Known rows, with every way that one mark hangs from another:
J_41[J_766[J_935 J_959]]: [-0.377  0.060 -0.605  0.064 -0.854 -0.578 -0.005  0.191 -1.037 -1.604
  1.226  0.544 -0.233  0.168  1.450 -0.360 -0.166  0.269 -0.855 -0.041
 -0.182 -0.551 -0.377 -0.612  0.253  0.511 -0.177]
J_282[J_766[J_13 J_935]]: [-0.010  0.101 -0.812 -0.015 -0.477  0.523 -0.190  0.085  0.319  0.367
  0.304  0.073  0.208  0.154  2.690 -0.151 -0.320 -0.484  0.264  0.046
 -1.148 -0.331  1.242 -0.432 -0.164  0.939 -0.323]
J_913[J_766[J_13 J_282 J_759 J_812[J_958] J_935 J_959]]: [-0.521  0.166 -1.433  0.209 -1.116  1.382 -0.147  0.904 -1.405 -2.925
  0.761  0.401 -0.248  1.972  5.363 -1.683 -0.431  0.898 -0.177 -0.461
  1.053 -0.694  0.882 -0.714  0.086  1.412 -0.640]
J_913[J_766[J_13]]: [-0.131  0.113 -0.562  0.104  0.048  1.258  0.808  0.176  0.029 -0.839
 -0.015  0.252  0.019  0.458  1.737 -0.140 -0.140 -0.019  1.192 -0.280
  0.509  0.355  0.693 -0.397  0.041 -0.151 -0.178]
J_958[J_812[J_766[J_282 J_759 J_935]]]: [ 0.430  0.075 -0.593 -0.182 -1.175  0.684 -0.678  0.140 -0.025 -0.448
  1.592  0.111 -0.354  0.904  3.346 -1.207 -0.091  0.555 -1.420 -0.325
 -0.076 -0.412  1.030 -0.585  0.247  1.181 -0.490]
J_913[J_766[J_13 J_282 J_759 J_812 J_935]]: [-0.451  0.269 -1.308  0.089 -0.935  1.010  0.201  0.688 -0.735 -1.611
  0.395  0.646  0.382  1.400  5.207 -1.130 -0.439  0.072 -0.087 -0.194
  0.866 -0.596  1.208 -0.498  0.311  1.557 -0.824]
J_41[J_363[J_959[J_958]]]: [-0.463  0.172 -0.003  0.040 -0.232 -0.252  0.778 -0.225  0.080 -0.227
  0.825  0.333  0.015  0.352 -0.156 -0.435 -0.191  0.859 -0.665 -0.563
  0.275 -0.274  1.010  0.921 -0.275  0.362  0.107]
J_788[J_766[J_13 J_282 J_759 J_812[J_958[J_959]]]]: [-0.308  0.150 -0.749 -0.058 -0.599  1.427  0.260  0.442 -0.669 -1.317
  0.282  0.223 -0.607  1.639  4.101 -1.039 -0.285  0.476  0.167 -0.707
  0.491  0.655  1.369 -0.684  0.171  1.522 -0.447]
J_812[J_766[J_282 J_759 J_935 J_959] J_958]: [-0.069  0.031 -0.608  0.213 -1.712  1.356 -1.095  0.404 -1.027 -2.040
  1.296 -0.031 -1.015  1.722  4.028 -1.776 -0.108  0.381 -1.587 -0.112
 -0.225 -0.308  0.954 -0.755  0.023  0.806 -0.635]
J_41[J_766]: [-0.042  0.087 -0.056 -0.132 -0.181 -0.345  0.299 -0.226 -0.061 -0.344
  0.554  0.418 -0.382  0.113  0.329 -0.059 -0.082  0.047 -0.170 -0.021
 -0.529  0.053 -0.152 -0.498  0.407  0.206 -0.011]
J_759[J_766[J_13 J_282 J_812[J_958[J_959]] J_935]]: [-0.431  0.259 -0.675  0.322 -0.596  0.726 -0.757  0.831  0.517 -0.826
  0.809  0.745 -0.849  1.048  3.968 -1.149 -0.106  0.778 -0.128 -0.559
  0.237  0.317  1.104 -0.389  0.090  1.724 -0.790]
J_959[J_766[J_13 J_282] J_958[J_812]]: [-0.105  0.122 -0.421 -0.353 -0.567 -0.014  0.877  0.589  0.691  0.223
  1.897  0.314 -0.888  1.026  1.647 -0.700 -0.395  0.911  0.311 -0.739
 -0.655 -0.370 -0.432 -0.251 -0.118  1.769  0.100]
J_363[J_959[J_766[J_282]]]: [-0.666  0.271  0.097  0.034 -0.422  0.144  1.037  0.253  0.300  0.127
  0.150  0.276  0.309  0.338  0.033 -0.469 -0.268  0.520  0.139 -0.595
  0.019 -0.035  0.718  0.105  0.004  0.802 -0.007]
J_766[J_13 J_812]: [-0.060  0.049 -0.691  0.008  0.521 -0.142 -0.580  0.342 -0.029 -0.425
 -0.122  0.117  0.026  0.837  0.655 -0.201 -0.236  0.060  1.160 -0.155
  0.415 -0.519  0.520 -0.560  0.062  1.088  0.089]
J_913[J_766[J_282 J_812 J_935]]: [-0.253  0.205 -0.356  0.114 -0.427  1.070  0.428  0.406 -0.476 -0.948
  0.220  0.891 -0.052  0.186  3.252 -1.142 -0.256  0.359 -0.682 -0.255
  0.374 -0.113  1.053  0.165  0.350  1.130 -0.888]
J_959[J_766]: [-0.093  0.255  0.025 -0.145 -0.164 -0.068  0.691  0.158  0.620 -0.658
  0.659  0.597 -0.225 -0.202 -0.268  0.003 -0.143  0.095  0.181  0.014
 -0.791  0.206 -0.469 -0.076  0.138  0.232  0.130]
J_363[J_959[J_766]]: [-0.550  0.270  0.007 -0.016 -0.224 -0.004  1.067  0.213  0.584 -0.383
  0.088  0.500  0.116 -0.012 -0.798 -0.224 -0.193  0.670  0.244 -0.568
  0.172  0.128  0.626 -0.070  0.030  0.384  0.226]
J_363[J_959]: [-0.466  0.073 -0.019  0.099 -0.102  0.042  0.490  0.115  0.040  0.122
 -0.477  0.018  0.303  0.143 -0.561 -0.207 -0.091  0.536  0.142 -0.577
  0.789 -0.024  0.969 -0.016 -0.077  0.208  0.141]
J_13[J_766[J_282]]: [-0.006  0.110  0.095 -0.227 -0.112 -0.039  0.222 -0.216  0.656  0.386
  0.516  0.007  0.390  0.394  1.144 -0.102 -0.248  0.111 -0.100  0.203
 -1.053  0.027  0.718 -0.141  0.132  0.764 -0.372]
J_282[J_766[J_13 J_935 J_959[J_958[J_812]]]]: [-0.048 -0.029 -1.096 -0.147 -0.755  0.364 -0.094  0.384 -0.125 -0.777
  1.236  0.045 -0.159  0.802  2.675 -0.480 -0.449  0.498 -0.047 -0.551
 -0.944 -0.565  0.690 -0.697 -0.243  1.375 -0.002]
J_759[J_766[J_812[J_958]]]: [ 0.118  0.168  0.051  0.043  0.273  0.705 -0.574  0.350  1.277 -1.579
  0.295  0.926 -0.982  0.385  0.825 -0.793  0.084  0.753 -0.021 -0.295
 -0.165  1.208  0.851 -0.253  0.488  0.679 -0.304]
J_959[J_766[J_13 J_282 J_759 J_812 J_935]]: [-0.501  0.408 -1.238 -0.098 -1.094 -0.284 -0.113  0.853 -0.208 -1.238
  1.116  0.768  0.172  1.273  3.831 -0.848 -0.556 -0.065 -0.236  0.086
 -0.209 -1.032  0.207 -0.515  0.208  2.168 -0.455]
J_41[J_766[J_759]]: [-0.134  0.144 -0.490 -0.252 -0.744 -0.463  0.123 -0.126 -0.251 -1.099
  0.630  0.341 -0.064  0.821  1.652 -0.201 -0.152  0.051 -0.546  0.083
 -0.280 -0.174 -0.137 -0.823  0.542  0.369 -0.053]
J_282[J_766]: [ 0.222  0.076  0.013 -0.175 -0.004  0.690  0.097 -0.332  0.632  0.350
 -0.199 -0.086  0.247 -0.006  0.762 -0.043 -0.214 -0.200  0.120 -0.048
 -1.576  0.357  0.916 -0.198  0.140  0.371 -0.037]
J_959[J_766[J_13 J_759 J_812] J_958]: [-0.396  0.280 -0.917 -0.406 -0.573 -0.469  0.497  0.717  0.661 -1.767
  0.996  0.784 -0.518  1.425  1.447 -0.391 -0.523  0.375  0.325 -0.306
 -0.353 -0.308 -0.379 -0.791  0.351  1.769  0.229]

Rows:
[-0.626 -0.052 -1.824 -0.011 -1.943 -0.269 -0.516  1.110 -1.595 -1.569
  1.972 -0.231  0.202  2.419  5.274 -1.131 -0.502  0.719 -0.804 -0.554
  0.909 -1.667 -0.077 -0.717 -0.285  2.195 -0.352]
J_766[J_13 J_282 J_759 J_935 J_959[J_958[J_812]]]
[-0.306  0.172 -1.217 -0.042 -0.910  1.039  0.076  0.603 -0.808 -2.104
  0.610  0.851 -0.961  0.903  4.403 -0.890 -0.271  0.623 -0.508 -0.511
  0.796  0.495  1.339 -0.812  0.083  1.329 -0.508]
J_788[J_766[J_13 J_759 J_812[J_958[J_959]] J_935]]
[-0.480  0.062 -0.948  0.160 -1.031  0.343 -0.325  0.978  0.285 -1.364
  1.846  0.555 -0.204  1.250  3.581 -0.827 -0.226  0.425 -0.092 -0.673
  0.227  0.081  0.561 -0.412  0.053  1.734 -0.577]
J_759[J_766[J_13 J_282 J_935 J_959[J_958[J_812]]]]
[-0.313  0.105 -1.071 -0.036 -0.997  1.214  0.034  0.674 -0.947 -1.565
  0.743  0.756 -0.745  1.238  5.264 -1.353 -0.365 -0.047 -0.522 -0.238
  0.469  0.300  1.732 -0.495  0.176  1.880 -0.865]
J_788[J_766[J_13 J_282 J_759 J_812[J_958] J_935]]
[-0.716 -0.007 -1.340 -0.058 -0.840 -0.225 -0.657  0.929 -1.161 -2.003
  0.730 -0.315  0.479  3.003  3.339 -0.938 -0.613  0.330  0.423 -0.564
  0.716 -1.251  0.061 -0.882  0.190  2.324 -0.019]
J_766[J_13 J_282 J_759 J_812 J_959[J_958]]
[ 0.045  0.208 -0.506 -0.610 -0.975 -0.304  0.855  0.437  0.778 -1.393
  1.805  0.671 -0.837  0.799  1.240 -0.582 -0.315  1.292 -0.850 -0.550
 -0.510 -0.046 -0.759 -0.466  0.243  1.216  0.302]
J_959[J_766[J_759] J_958[J_812]]
[ 0.314 -0.092  0.080  0.171 -0.394  1.504 -0.757 -0.020 -0.230 -1.736
  0.721 -0.116 -1.392  0.877  0.516 -1.057  0.101  0.583 -0.267 -0.298
 -0.497  0.510  0.642 -0.769  0.019 -0.318  0.029]
J_812[J_766[J_959] J_958]
[-0.207  0.223 -0.752 -0.251 -1.213 -0.354 -0.100  0.121  0.129 -0.527
  1.021  0.283  0.638  0.767  3.683 -0.480 -0.397  0.076 -1.262  0.416
 -0.665 -0.532  0.835 -0.371  0.161  1.314 -0.747]
J_13[J_766[J_282 J_759 J_935]]
[-0.457  0.346 -0.415  0.042 -0.370 -0.015  0.629  0.265  0.221 -0.262
  0.475  0.042 -0.155  0.425  0.601  0.230 -0.152  0.829  0.627 -0.633
 -0.059 -0.125 -0.665 -0.536 -0.228  0.318  0.277]
J_958[J_959[J_766[J_13]]]
[-0.265  0.307 -0.428 -0.078  0.020  0.035  0.247  0.518  0.323 -0.338
  0.678  0.390 -0.032  0.872  1.274 -0.488 -0.422 -0.036  0.951 -0.145
 -0.617 -0.443  0.137 -0.285  0.178  1.641 -0.108]
J_959[J_766[J_13 J_282 J_812]]
[-0.309  0.151 -0.751  0.140  0.247  0.314 -0.735  0.642  0.642 -2.440
  0.544  0.637  0.247  1.112  1.057 -0.278 -0.101  0.111  1.274 -0.448
  0.250  0.608  0.694 -0.776  0.468  0.954 -0.067]
J_759[J_766[J_13 J_812 J_959]]
[-0.358 -0.037 -0.525  0.297 -0.738  0.229 -0.964  0.792 -1.524 -1.628
  0.824  0.309 -0.738  1.007  2.911 -1.767 -0.257  1.116 -1.271 -0.310
  0.371 -1.001  0.292  0.004 -0.111  1.726 -0.543]
J_766[J_282 J_812[J_958] J_935 J_959]
[-0.691  0.370 -0.342 -0.111 -0.573 -0.062  0.596  0.444  0.200 -0.864
  0.070  0.449  0.468  1.045  0.908 -0.855 -0.401  0.733 -0.159 -0.592
  0.357 -0.276  0.941 -0.221  0.320  1.525 -0.004]
J_363[J_959[J_766[J_282 J_759 J_812]]]
[-0.555  0.366 -1.160 -0.036 -1.418 -0.106  0.255  0.736 -0.232 -0.767
  1.346  0.453  0.231  1.086  3.870 -0.562 -0.466 -0.381 -0.194  0.163
 -0.303 -0.874  0.032 -0.422 -0.030  1.524 -0.484]
J_959[J_766[J_13 J_282 J_759 J_935]]
[-0.555  0.175 -1.470  0.205 -1.407  0.217 -1.034  0.955 -1.223 -0.905
  0.695  0.037 -0.576  2.166  5.720 -1.543 -0.422  1.108 -0.871 -0.442
  1.029 -1.422  0.693 -0.679 -0.270  2.272 -0.619]
J_766[J_13 J_282 J_759 J_812[J_958[J_959]] J_935]
[-0.084  0.098 -0.352 -0.101 -0.205  0.689  0.403  0.297 -0.343 -1.342
  0.412  1.254 -0.483 -0.633  1.957 -0.580 -0.169 -0.182 -0.761 -0.132
  0.109  0.899  1.316 -0.036  0.449  1.070 -0.625]
J_788[J_766[J_812 J_935]]
[-0.408  0.122 -0.764  0.092 -0.896 -0.315  0.013  0.266 -0.696  0.378
  1.122  0.361 -0.222  0.722  3.300 -0.551 -0.313 -0.385 -0.197  0.070
 -0.286 -0.818  0.271 -0.524  0.087  1.255 -0.587]
J_41[J_766[J_13 J_282 J_935]]
[-0.107  0.135 -0.564 -0.257 -0.517  0.053 -0.548  0.196 -0.153 -2.198
  0.803  0.033  0.076  1.842  2.456 -1.079 -0.432  1.183 -0.551 -0.064
 -0.547 -0.387  0.639 -0.768  0.304  1.427 -0.200]
J_13[J_766[J_282 J_759 J_812[J_958] J_959]]
[-0.152  0.385 -1.223 -0.199 -1.201 -0.223  0.244  0.579  0.056 -1.005
  1.763  0.310 -0.326  0.813  2.997 -0.427 -0.224  1.942 -0.619 -0.937
  0.537 -0.813 -0.490 -0.879 -0.285  1.154  0.162]
J_958[J_812 J_959[J_766[J_13 J_759 J_935]]]
[-0.078  0.207 -0.856 -0.312 -0.982 -0.536 -0.082  0.054  0.387 -1.251
  0.865  0.506  0.428  0.372  2.711 -0.111 -0.294  0.232 -1.147  0.467
 -0.505 -0.354  0.655 -0.618  0.194  0.772 -0.456]
J_13[J_766[J_759 J_935]]
[-0.276  0.393 -1.147 -0.149 -1.388 -0.047  0.217  0.626 -0.202 -0.437
  1.830  0.097 -0.212  1.156  3.797 -0.654 -0.292  1.792 -0.738 -0.986
  0.345 -1.004 -0.352 -0.680 -0.296  1.621 -0.078]
J_958[J_812 J_959[J_766[J_13 J_282 J_759 J_935]]]
[-0.554  0.091 -1.494  0.014 -1.590  1.010  0.573  0.869 -1.094 -2.210
  1.496  0.299  0.101  1.884  5.261 -1.205 -0.454  0.766 -0.348 -0.692
  0.994 -0.740  0.452 -0.645 -0.017  1.383 -0.549]
J_913[J_766[J_13 J_282 J_759 J_935 J_959[J_958[J_812]]]]
[-0.306  0.014 -0.556 -0.069 -0.682  0.234  0.375  0.409  0.335  0.008
  0.862  0.314 -0.610  0.684  0.967 -0.813 -0.200  1.117 -0.341 -1.047
  0.771 -0.240  1.398 -0.505 -0.129  1.179  0.022]
J_363[J_959[J_958[J_812[J_766[J_13 J_935]]]]]
[-0.520 -0.035 -1.318  0.310 -0.734 -0.237 -0.588  0.731 -1.321 -1.427
  0.906  0.022  0.306  0.739  2.222 -0.167 -0.228 -0.073  0.346 -0.106
  0.770 -1.076 -0.033 -0.562 -0.426  0.648 -0.123]
J_766[J_13 J_935 J_959]
[-0.410  0.171 -0.969 -0.129 -1.355 -0.375 -0.301  0.283 -0.517 -1.681
  1.223  0.095  0.914  1.192  3.508 -0.543 -0.427  0.278 -1.182  0.276
 -0.465 -0.774  0.505 -0.590  0.135  1.278 -0.560]
J_13[J_766[J_282 J_759 J_935 J_959]]
[-0.645  0.019 -1.325  0.153 -1.070  0.097 -0.602  0.636 -1.471 -1.429
  0.588 -0.838  1.085  2.586  3.448 -0.464 -0.391 -0.269  0.734 -0.193
  0.695 -1.160  0.073 -0.792 -0.147  1.165 -0.063]
J_766[J_13 J_282 J_759 J_959]
[-0.715  0.463 -1.015  0.030 -1.134 -0.185  0.076  0.672 -0.384 -0.829
  0.809  0.327  0.134  1.194  3.328 -0.520 -0.399  0.952 -0.399 -0.573
  0.220 -0.886 -0.240 -0.623 -0.046  1.690 -0.251]
J_958[J_959[J_766[J_13 J_282 J_759 J_812 J_935]]]
